Each row was made from one small tree. Brackets hold a mark, then the marks that hang from it, in the order of their numbers. Every link used is in the known rows. Write each row's tree.
Known rows:
{j999 {j705 {j82 j642}}}: [  4   0  11 -54 -24  34 -17 -26  34  -6 -14  -5 -10 -25   1 -31 -36  18
   3  29]
{j74 {j999 j283 j705}}: [-23   1  47 -39 -12  68 -19  -3  18  38 -33   8  -3 -20  25 -29 -30  21
   1  22]
{j310 j283}: [ -2 -25  12 -49   6  45 -31  13  -1  43 -10   0  15 -29  -8 -11 -36  19
   1  39]
{j705 j82}: [ -2 -10 -11 -53   3  25 -19 -18  46  29  -1   6  -9 -59   1  -8 -41  -9
  20  44]
{j310 {j283 j999} {j705 {j82 j642}}}: [ 37 -28   6 -45  -4  27 -48 -15   4  10 -26 -27  -6 -22 -23   0 -34  -9
  -9  37]
{j999 j705}: [ -9   0  18 -41  -1  52 -19   0  21  27  -7   4  -6 -22  18 -38 -42  27
  13  44]
{j82 j642}: [ -1 -15   4 -48 -20  48 -33 -26  19  32 -11   4   4 -25  -8 -15 -27  38
 -11  44]
{j283 {j999 {j74 j82} j705}}: [  4  -2  41 -12  13  29 -24  -8  18  33 -17   9 -28 -48  17 -31 -21  -3
  37  29]
{j283 {j999 j74 {j705 {j82 j94 j642}}}}: [  9  -4  41 -48 -41  24 -15 -28  51   3 -32  -9 -43 -32  -5 -13  -7  19
   4  20]
{j310 {j283 {j82 j642}} j705}: [ 25 -11  -4 -25   3  45 -19 -10 -31  24 -24  -8  26 -16 -16   7 -31  34
  -9  17]
{j74 {j82 j94}}: [-11  -1  18 -37  12  45 -13 -12  23  50 -19  29  13 -26  12  -3 -31   6
  24  31]
{j74 j82}: [ -5  -4   7 -34  24  42 -20 -12  16  48  -6  22  13 -41  14 -12 -38  -3
  30  36]
{j999 {j705 j82}}: [  0   4   7 -49   1  32 -11 -12  40   7  -5  -1 -15 -39  12 -29 -47  -2
  25  36]
{j283 {j82 j94}}: [ -1  -5   4 -41  -6  44   5  -7  23  45 -18  26   8 -47   0  13 -21  30
  24  27]
{j705 {j82 j642}}: [  4 -13  -4 -58 -22  29 -25 -33  38  17 -10   0  -5 -44 -12  -7 -30  11
   0  36]
{j283 {j82 j642} {j999 j74}}: [ 22 -24  11 -25 -24  28 -20 -27  12  35 -20   5 -26 -70 -23   7   7  35
  10  26]
{j999 j74 j283 {j705 {j82 j94 j642}}}: [ -7  13  61 -32 -37  43   5 -23  42   0 -32  -5 -27 -15   7  -9 -21  40
  -6 -25]
{j74 {j82 j94 j642} j999}: [-19   9  30 -53 -14  47 -25 -40  15  52 -44  27  23 -11   4   3   0  12
   2  32]
{j642 {j82 j94}}: [-23  -5  17 -53  12  46  -2 -14  43  43 -27  20   9 -29   1   2 -31  28
  27  33]
{j82 j94}: [-17  -7  12 -52  -6  47 -16  -6  32  48 -16  16   5 -26   5  -3 -26  27
   8  39]
{j82 j94 j642}: [ -7  -6  15 -55 -29  52 -24 -21  24  37 -21  11   8  -7  -8  -6 -18  46
 -12  33]
{j310 {j283 j999} {j705 {j82 j94 j642}}}: [ 32 -22  20 -51 -14  26 -38 -15   9  13 -37 -23  -4  -9 -23  10 -28  -1
 -16  28]

Which tree is each row?
[-13  22  52 -20 -14  43  -2 -29   8  20 -32  13  -4  -4  13 -19 -11  39
   9   2]  {j999 {j74 {j82 j94 j642}} j705}
[ -9  13  57 -10 -12  55  23   0  18  29 -29  19 -16 -34  18   2 -19  51
  20 -27]  {j999 j74 {j283 {j82 j94}} j705}
[ 23 -31  11 -33  15  42 -48  10 -11  39 -20 -18  -1 -22  -7  -9 -42  -2
   1  45]  {j310 {j283 j999} j705}
[ 40 -23  19 -38 -10  45 -27  -7 -18  28 -42  -3   9 -10 -22  22 -17  29
  -9  16]  {j310 {j283 {j82 j94 j642} j999} j705}
[ 25  -8  30 -48 -32  48 -14 -15  17  16 -38  19 -15 -21  -5  -6 -13  43
  10  25]  {j283 {j82 j94 j642} {j999 j705}}
[  4   3  60 -25 -15  36 -22 -24  16  24 -38   9 -24 -13   4 -19  -4  26
  13  14]  {j283 {j999 {j74 {j82 j94 j642}} j705}}
[ 12   0  39 -26 -21  66  -1 -11   3  12 -26  14   1 -19   8 -12 -33  57
   1 -11]  {j999 {j283 {j82 j642}} j705}
[  0  -4   7 -63 -28  32 -15 -34  46  18 -20   7  -5 -27 -11   5 -22  21
  -1  28]  {j705 {j82 j94 j642}}
[-11  18  75 -11 -17  56   3 -19  10  24 -37  13  -1   3  21 -15 -16  47
   1 -33]  {j999 {j74 {j82 j94 j642}} j283 j705}
[ 32 -27  27 -37   5  39 -19  21 -13  22 -28   7  -6 -41  -3 -17 -32  15
  21  34]  {j310 {j283 j82 {j999 j705}}}
[ 21 -24  28 -57   0  26 -31  11  20   9 -23 -11 -18 -37  -4 -28 -40 -17
  16  42]  {j310 {j283 {j999 {j705 j82}}}}
[ 30 -31  -1 -42  16  19 -38  -1  11  24 -19 -20 -11 -42 -11  -1 -45 -31
  10  43]  {j310 {j283 j999} {j705 j82}}
[ 22 -23  11 -24  13   8 -29  -4   9  28 -18 -28 -29 -53 -11   0 -28 -23
   9  27]  {j310 {j283 {j999 j74}} {j705 j82}}
[ 18 -17  26 -35 -34  32 -11 -27  21  39 -34  13 -24 -53 -19  16  13  43
   2  18]  {j283 {j82 j94 j642} {j999 j74}}
[  7  -6  34 -36 -27  59   4 -16  18  33 -31  24  10 -21  -5  21 -21  59
  -9 -12]  {j999 {j283 {j82 j94 j642}}}
[ 28 -23  16 -29 -10  16 -35 -25   4  14 -25 -35 -24 -38 -26  -1 -20  -3
  -7  23]  {j310 {j283 {j999 j74}} {j705 {j82 j642}}}
[ -2  -3  34 -41  -6  44  -1   0  42   9 -12   1 -19 -34  17 -26 -54   6
  15   4]  {j999 j283 {j705 j82}}
[ -5   3  45 -34 -25  66  -8 -24   0  24 -45  14   4 -24  10 -11 -13  43
  -5   1]  {j74 {j999 {j283 {j82 j642}} j705}}
[-13   7  21 -65 -30  34 -23 -42  33  10 -28  -4  -9 -27   5 -27 -17   8
   1  41]  {j74 {j999 {j705 {j82 j642}}}}
[  2  -2  42 -41 -20  19  -7 -12  52  16 -23  -1 -47 -49   4 -16 -19  -1
  23  30]  {j283 {j999 j74 {j705 {j82 j94}}}}
[ 18  -9  -7 -21  22  43  -9   1 -27  36 -15  -1  21 -31  -5   4 -40  12
  13  23]  {j310 {j283 j82} j705}
[ -2  12  63 -14 -32  59  19 -15  12  17 -36  13 -11 -17   6   2  -8  71
  -1 -33]  {j999 j74 {j283 {j82 j94 j642}} j705}
[ -8  13  58 -40 -37  67   3 -22   7  27 -57  20   7  -7   9   1  -5  55
  -8  -6]  {j74 {j999 {j283 {j82 j94 j642}} j705}}
[-16  13  58 -56 -42  54  -9 -29  37  14 -52   3  -9  -5  14  -5 -17  23
 -15   1]  {j74 {j999 j283 {j705 {j82 j94 j642}}}}
[  7 -12  18 -44   5  43   0  14  -5  43 -26  19  23 -33  -7  16 -24  27
  12  20]  {j310 {j283 {j82 j94}}}
[  0 -12  26  -7  -5  44  10  -7  17  47 -14  11 -10 -67   5  10 -19  34
  20 -11]  {j999 j74 {j283 j82}}
[-13  -1  16 -45  -7  44 -34 -39   6  49 -35  17  20 -30   5 -10  -8   2
   3  41]  {j74 {j82 j642} j999}
[-11  -3  40 -43 -34  62  -5 -26  13  44 -51  26  14 -29  -4  24   2  46
 -11  -2]  {j74 {j999 {j283 {j82 j94 j642}}}}
[ 25 -23  16 -51 -30  40 -18 -18  19  37 -35  21  -9 -43 -18  15  -5  36
   5  35]  {j283 {j82 j94 j642} j999}
